Every row comes from one small tree of marks. The marks that hang from a mark follow it in brackets, in the order of their numbers. Every link used is in the known rows. Which tree was each row made from?
Known rows
j687(j684(j703)): [-0.80 -0.02  0.86 -1.49 -3.11 -1.98  1.17  1.45  1.37 -0.67  3.91  0.63
 -0.91 -0.92 -4.62  2.30  1.21 -0.20  0.50 -0.53  1.72 -1.17  1.07  2.67]
j817(j509): [ 1.32  1.04  1.70 -0.23 -0.06 -1.79  1.29  0.52  2.17 -3.27  4.11  0.20
 -0.04 -1.59 -1.72  3.64 -0.01 -0.44 -0.83  1.11  2.93 -1.32  0.77  0.32]
j684(j687(j200) j734): [ 2.89 -2.17  1.97  0.24 -4.49  0.02  3.74  0.12 -0.99 -0.55  3.39  0.90
 -0.33 -0.19 -3.18  3.03 -0.53  0.20 -1.54  1.01  1.69 -0.71  0.30  2.21]
j509(j817): [ 1.97 -0.46  0.49 -1.73 -1.93 -1.04  0.15  1.00  0.89 -2.30  2.93  0.66
 -1.00  0.16 -2.43  2.80  0.61 -0.99 -1.50  3.12  2.66  0.80  0.89 -1.08]
j684(j651 j687(j200)): [ 1.20 -2.12  3.31 -0.49 -4.19 -2.82  5.17 -1.68  0.51 -0.76  3.46  0.83
  0.35 -0.25 -2.08  2.82  0.62 -0.88 -1.62  2.35  0.35  0.13  0.97  3.01]
j703(j684(j651)): [ 0.45  0.05  1.44 -2.18  0.39 -3.32  1.38  0.29  0.25 -1.50  3.98  1.16
  0.52  1.34 -2.62  3.65  0.91  0.05  0.21  2.13  1.94  0.25 -0.35  1.59]
j703(j254 j684): [ 1.33 -0.29  0.73 -2.32 -0.10 -3.18 -0.23 -0.24 -0.69 -0.27  4.87  0.16
  0.70  0.50 -2.16  3.20 -0.06  0.97 -0.22  0.20  1.24 -1.56  0.66  1.43]
j703(j254 j684(j651(j817) j734)): [ 3.17 -2.68 -0.16 -1.03 -0.72 -3.07 -0.49  1.97 -0.93 -2.24  5.58  2.80
  1.25 -0.13 -3.26  2.80  1.36  0.97 -1.91  1.51  3.04 -0.31  0.21  0.84]
j200(j687(j684(j651 j734))): [ 2.85 -0.37  0.17 -1.27 -0.97 -1.62  1.73  0.12  1.81 -2.75  5.17  3.14
  1.88 -0.50 -3.58  3.51  0.97 -0.52 -0.79 -0.20  5.51  0.14 -2.42  4.28]
j684(j651(j817) j687 j703): [ 0.82 -3.53  1.82 -0.05 -5.76 -2.79  2.37  1.34  1.36 -0.67  2.83 -0.44
 -0.61 -0.46 -3.26  2.07  2.98 -1.38 -1.43  1.42  1.18  0.70  2.34 -0.54]
j734(j684): [ 1.66  0.52  1.30 -0.43 -0.86 -2.85  1.53 -1.01 -0.41 -2.27  2.82  1.01
  0.55  1.70 -1.77  4.16 -1.64  0.46 -0.28  2.35  1.32  2.01 -1.06 -0.43]
j687(j200 j684(j703)): [-1.57 -0.52  1.74 -1.81 -4.30 -1.58  3.15  0.82  0.15 -0.15  4.18  0.81
 -1.12 -0.87 -4.94  1.28  0.19  0.20  0.30  0.40  1.09 -1.55  0.27  4.60]
j200(j687(j684)): [ 1.28  1.58  0.43 -2.96 -1.32 -1.33  1.11 -1.19  2.26 -1.44  4.16  0.91
  1.55  0.41 -3.30  3.34 -0.32 -0.94  0.46 -0.88  5.04 -0.29 -1.50  3.05]
j651(j684(j687(j200) j703 j734)): [ 1.33 -2.01  1.97  0.44 -5.07  0.24  3.69  2.04 -3.46 -0.23  4.23 -1.38
 -1.65  1.26 -3.22  1.88 -0.31  1.12  0.27  1.44  0.91  0.16 -1.05  2.85]
j651(j684(j703) j817(j509)): [ 0.37  0.56  0.81 -0.46 -2.13 -0.98  0.18  3.46 -0.58 -3.12  4.30 -1.68
 -1.37  0.36 -2.68  1.85  0.29  0.28  0.65  2.07  3.28  0.70 -0.09 -1.30]
j687(j684(j703 j734)): [ 0.78 -1.14  0.08 -0.22 -3.04 -0.88  0.93  2.96  0.38 -1.43  4.38  1.87
 -1.06 -1.32 -5.28  2.42  1.23  0.51 -0.26 -0.68  2.66 -1.37  0.31  3.10]
j651(j817): [ 1.80 -0.39  0.71 -1.46 -2.35 -1.91  0.09  1.30  0.99 -2.27  2.24  0.80
 -0.09  0.53 -2.93  3.33 -0.14 -0.52 -0.75  1.97  3.07  1.02  1.20 -2.01]
j687(j200): [ 0.64 -0.59  2.26 -1.03 -2.49 -2.13  3.30 -0.56 -0.48 -1.10  3.06  0.97
 -0.37 -0.08 -2.43  3.16 -1.22  0.09 -0.65  2.33  1.13 -0.38 -0.09  2.15]
j684(j651(j817) j703(j254)): [ 0.78 -4.31  0.97  0.22 -3.75 -5.07  0.77  1.83  0.31 -1.87  4.46  1.30
 -0.27 -1.97 -2.57  2.24  2.73  0.03 -2.37  1.70  0.79 -0.40  1.76  0.24]
j684(j703(j254)): [ 0.57 -2.87  1.20  0.29 -3.03 -3.79  0.77  1.01 -0.30 -0.55  4.37 -0.32
 -0.74 -1.81 -2.18  2.80  1.17  0.59 -1.29  0.01 -0.18 -1.99  1.51  1.27]
j883(j687(j200)): [ 1.58 -1.31  1.30 -1.53 -3.66 -2.21  2.28 -1.92 -1.52 -0.65  3.96  0.68
  1.47  1.03 -3.36  4.03 -1.62 -1.07  1.06  1.88  2.49  0.83 -0.73  1.99]
j883(j687(j200 j684(j703))): [-0.22 -1.25  0.92 -1.94 -5.16 -1.64  2.14 -0.65 -1.06  0.21  4.93  0.79
  0.74  0.25 -5.50  2.51 -0.29 -0.92  1.80  0.19  2.52 -0.19 -0.26  4.08]
j883(j687(j684(j651 j703 j734))): [ 1.94 -2.72 -0.24 -0.07 -3.87 -2.42  1.10  1.11 -0.41 -1.51  5.82  2.57
  1.34 -0.54 -5.47  3.54  1.53 -0.78  0.73  0.01  3.59  0.50 -0.62  3.44]

Which tree is each row?
[ 0.99 -2.93  1.62  0.98 -2.38 -5.66  2.18 -0.33 -1.06 -1.87  4.80  1.57
  0.41 -0.43 -1.49  3.07  0.94  0.90 -1.80  2.15 -0.63  1.11 -0.46  1.41]	j734(j684(j651 j703(j254)))
[ 0.68 -2.23  0.57  0.26 -2.69 -2.41  1.87  2.69  0.77 -2.23  4.98  3.08
 -0.61 -1.79 -4.94  2.47  2.44  0.30 -0.89  0.31  2.36 -0.68  0.06  3.90]	j687(j684(j651 j703 j734))
[ 2.18 -0.70  0.68 -0.31 -1.15 -2.11  1.87  1.36  1.21 -3.07  4.98  4.00
  0.57 -1.36 -4.38  3.16  1.30  0.04 -1.18  0.86  3.23 -0.20 -0.13  3.73]	j687(j684(j651 j734))
[ 2.14 -5.09  1.77  1.20 -6.33 -1.22  3.16  1.12 -2.07  0.71  4.92  0.03
 -1.06 -1.97 -3.40  1.91  0.88  0.83 -2.51 -0.36 -0.08 -2.62  1.26  3.32]	j684(j687(j200) j703(j254) j734)
[ 2.70 -2.44  0.46 -0.51  0.18 -3.51  0.37  1.10 -1.11 -1.87  6.08  2.57
  1.03 -0.53 -2.51  3.38  1.24  1.33 -1.62  1.16  1.92 -1.18 -0.31  2.73]	j703(j254 j684(j651 j734))
[ 0.59 -2.75  0.87 -0.29 -4.43 -1.50  2.24  1.76 -1.32 -0.36  5.88  2.34
 -0.82 -2.52 -5.10  1.22  0.39  1.32 -1.44 -0.52  1.39 -2.70  0.21  5.54]	j687(j200 j684(j703(j254) j734))
[ 3.27 -0.08  1.23  0.15 -2.46  0.09  2.14  1.08 -2.02 -1.61  3.89 -0.93
 -0.49  1.76 -2.32  3.35 -0.89  0.61  0.14  1.11  2.23  0.90 -0.56  0.92]	j651(j684(j687 j734))
[ 3.43 -2.80  0.42  0.64 -2.01 -2.45  0.98  2.60  0.41 -3.81  3.57  3.48
  0.28 -0.77 -3.39  3.55  1.29 -0.13 -2.20  2.75  3.86  1.47  0.03 -0.21]	j684(j651(j817) j734)
[ 3.39 -1.70  0.64 -1.07 -1.98 -1.16  0.40  0.32 -1.08  0.27  5.26 -0.10
  0.69  0.56 -2.95  3.09  0.45  0.84 -1.17 -0.86  1.82 -2.06  0.99  1.62]	j703(j254 j684(j687 j734))
[ 2.71 -1.34  1.25 -0.98 -1.62 -1.38  2.08  0.90 -0.08 -0.87  4.33  1.08
  0.65  1.19 -3.32  3.51  1.47  0.07 -0.59  0.86  2.37 -0.01 -0.05  1.76]	j703(j684(j651 j687 j734))
[ 0.38 -4.06  1.77  0.84 -2.74 -5.67  1.87  0.80  0.04 -1.20  4.95  1.07
 -0.30 -2.39 -1.81  2.82  2.45  0.35 -2.18  1.12 -0.57 -1.21  1.24  2.23]	j684(j651 j703(j254))
[ 1.75  1.30  0.41 -2.53 -1.00 -1.56  1.28 -0.27  3.63 -3.55  5.17  2.11
  2.00 -0.82 -3.24  2.60  1.18 -1.56 -0.67  0.09  6.65  0.13 -1.17  2.19]	j200(j687(j684(j651(j817(j509)))))
[ 2.07 -0.63  1.18 -0.47 -1.49 -3.98  1.64 -0.39  0.12 -3.53  2.91  2.48
  1.15  1.48 -2.12  3.66 -0.16 -0.06 -1.21  3.92  2.18  3.54 -0.82 -1.27]	j734(j684(j651(j817)))
[ 1.63 -1.13  3.12 -0.26 -3.52 -3.17  5.24 -2.83 -0.66 -1.30  3.32  1.20
  0.90  1.52 -1.82  3.21 -0.62 -0.08 -1.26  3.17  0.27  2.36 -0.70  2.00]	j734(j684(j651 j687(j200)))
[ 2.76 -0.41  0.70 -1.46 -1.98  0.07  0.97  0.97 -0.54  0.06  3.79 -0.31
  0.30  1.78 -3.68  3.53  0.29  0.28  0.12 -0.01  2.67 -0.74  0.18  0.84]	j703(j684(j687 j734))
[ 1.56 -3.96  2.03  0.92 -6.14 -0.15  3.76  1.82 -1.46  0.33  3.45 -0.32
 -1.59 -0.81 -3.85  2.24  0.70  0.29 -1.34  0.38  0.75 -1.37  0.48  2.55]	j684(j687(j200) j703 j734)
[ 2.67 -0.35  2.07 -0.09 -2.68 -2.51  2.61 -1.10  1.45 -3.38  3.80  0.90
  1.37  0.80 -1.85  3.17  0.48 -0.86 -1.68  2.71  2.78  2.51  0.43 -1.45]	j734(j684(j651(j817(j509)) j687))
[ 4.03 -3.19  1.11  0.61 -4.01 -1.44  2.00  1.47  0.75 -2.45  3.42  1.97
  0.40 -0.39 -3.26  3.14  1.69 -0.71 -2.48  1.80  3.35  1.05  1.21 -0.38]	j684(j651(j817) j687 j734)
[ 2.60 -1.03  1.85 -0.49 -3.39 -2.97  2.63 -1.34  0.52 -2.16  2.74  1.12
  1.26  1.87 -2.17  3.17  0.20 -0.63 -1.48  2.98  1.75  3.31  0.45 -1.44]	j734(j684(j651(j817) j687))
[ 0.99 -1.90  1.22  0.48 -2.38 -4.12  1.07 -0.26 -1.46 -1.15  4.23  0.26
  0.11  0.16 -1.77  3.03 -0.20  1.11 -1.00  1.20 -0.32  0.48 -0.15  0.45]	j734(j684(j703(j254)))
[ 0.39 -1.85  1.83  0.74 -2.09 -4.64  2.74  0.21 -0.57 -2.24  3.51  1.36
  0.06  0.55 -2.01  3.49  0.83  0.47 -0.78  2.76  0.18  2.25 -1.05  0.81]	j734(j684(j651 j703))
[ 2.41 -1.78  0.69 -0.94 -3.61 -1.94  2.83 -0.90 -1.10 -1.88  5.81  3.80
  2.05 -0.12 -5.35  3.30 -0.27 -0.62  0.32  1.48  3.96  0.73 -1.31  5.06]	j883(j687(j200 j684(j651 j734)))
[ 2.87 -5.73  1.63  2.02 -4.93 -3.32  2.47  1.52 -0.43 -0.70  5.38  0.99
 -0.40 -2.50 -2.62  2.67  3.00  0.40 -3.06 -0.13  0.07 -1.68  1.63  2.57]	j684(j651 j687 j703(j254) j734)
[ 3.05 -0.45 -0.54 -1.17 -2.85 -0.84  0.29 -0.09 -0.25 -1.66  5.11  2.19
  1.76  0.39 -5.32  4.10 -0.53 -0.77  1.16 -0.48  4.71  0.51 -0.53  2.42]	j883(j687(j684(j734)))
[ 1.59 -4.15  1.00  1.96 -2.66 -3.19  2.05  3.25 -0.25 -2.41  4.36  2.33
 -1.09 -1.67 -3.17  3.40  2.48  0.40 -1.81  1.73  1.46 -0.10 -0.27  1.94]	j684(j651 j703 j734)
[ 2.58 -0.98  0.11 -0.74 -2.11 -1.73  0.93  2.14  1.48 -3.42  4.30  4.23
  0.43 -0.99 -5.13  2.63  1.40 -0.23 -1.36  1.42  4.44  0.65  0.34  1.87]	j687(j684(j651(j817) j734))
[ 0.38 -0.82 -0.02 -1.68 -4.10 -2.03  0.46 -0.14  0.03 -0.28  4.72  0.39
  1.05  0.32 -5.27  3.32  0.55 -1.13  2.07 -0.77  2.96  0.10  0.27  2.28]	j883(j687(j684(j703)))
[ 3.46 -1.82  0.63  1.08 -0.99 -1.95  0.95  2.99  1.49 -5.06  4.67  3.26
  0.36 -2.01 -2.94  3.46  1.54 -0.32 -2.64  2.73  4.77  0.42  0.24 -0.23]	j684(j651(j817(j509)) j734)
[ 0.10 -2.74  1.51 -0.02 -4.10 -2.05  3.79  2.11 -0.53 -1.72  5.28  3.43
 -0.78 -1.94 -5.28  1.67  1.58  0.65 -1.18  1.32  1.75 -1.06 -0.66  5.97]	j687(j200 j684(j651 j703 j734))
[ 2.28 -0.96  2.15 -0.35 -3.18 -2.05  2.39  0.21  2.78 -2.79  3.85  0.40
  0.62 -1.02 -2.16  2.69  1.89 -1.64 -2.12  1.80  3.14  0.28  2.28 -0.87]	j684(j651(j817(j509)) j687)
[ 1.96 -0.75  0.18  0.68 -2.22  0.16 -0.10  5.08 -1.45 -3.76  4.78 -0.44
 -1.45 -0.14 -3.27  2.04  0.42  0.87 -0.09  1.95  4.30  0.55 -0.86 -0.84]	j651(j684(j703 j734) j817(j509))
[ 0.98 -0.95  1.31 -2.12 -3.57 -2.89  3.15 -2.28 -0.35 -1.26  5.28  2.73
  2.06  0.27 -4.62  3.24 -0.43 -1.23  0.90  1.55  2.98  0.77 -0.58  4.62]	j883(j687(j200 j684(j651)))
[ 0.09  0.23  0.33 -2.40 -2.61 -1.46  1.10  0.17  1.70 -0.65  4.21  0.09
  0.68 -0.04 -3.73  2.67  0.82 -0.72  0.81 -1.62  4.18 -0.85 -1.39  3.23]	j200(j687(j684(j703)))
[ 0.90 -1.24  1.87  0.10 -4.38 -2.12  2.60 -0.55 -0.46 -0.07  2.70 -1.31
 -0.28  1.56 -2.40  3.12  0.09 -0.04 -0.23  0.94  0.06  1.25  0.16 -0.40]	j734(j684(j687 j703))
[ 0.45 -3.15  2.52  0.45 -4.69 -3.45  3.43  0.38  1.09 -0.23  3.35 -0.59
 -0.72 -0.61 -2.44  2.80  2.83 -0.89 -1.15  0.87 -0.14 -0.16  1.72  1.47]	j684(j651 j687 j703)
[-0.18 -1.17  0.80 -1.13 -3.08 -3.01  0.64  0.77  0.74 -0.30  5.13  0.58
 -0.40 -1.84 -4.02  1.93  1.30  0.43 -0.47 -1.19  1.00 -2.25  1.58  3.29]	j687(j684(j703(j254)))
[ 2.20 -4.45  1.74  1.80 -4.73 -2.22  3.11  2.18  0.11 -0.98  4.09  0.79
 -0.81 -1.29 -3.31  3.04  2.89 -0.27 -1.94  0.63  0.93 -0.49  0.86  1.78]	j684(j651 j687 j703 j734)
[ 2.22 -4.29  0.42  1.59 -3.22 -2.69  0.44  2.82 -1.34 -1.23  5.08  1.10
 -0.95 -2.38 -2.92  3.01  1.12  1.28 -2.09 -0.18  0.89 -2.08  0.67  1.56]	j684(j703(j254) j734)
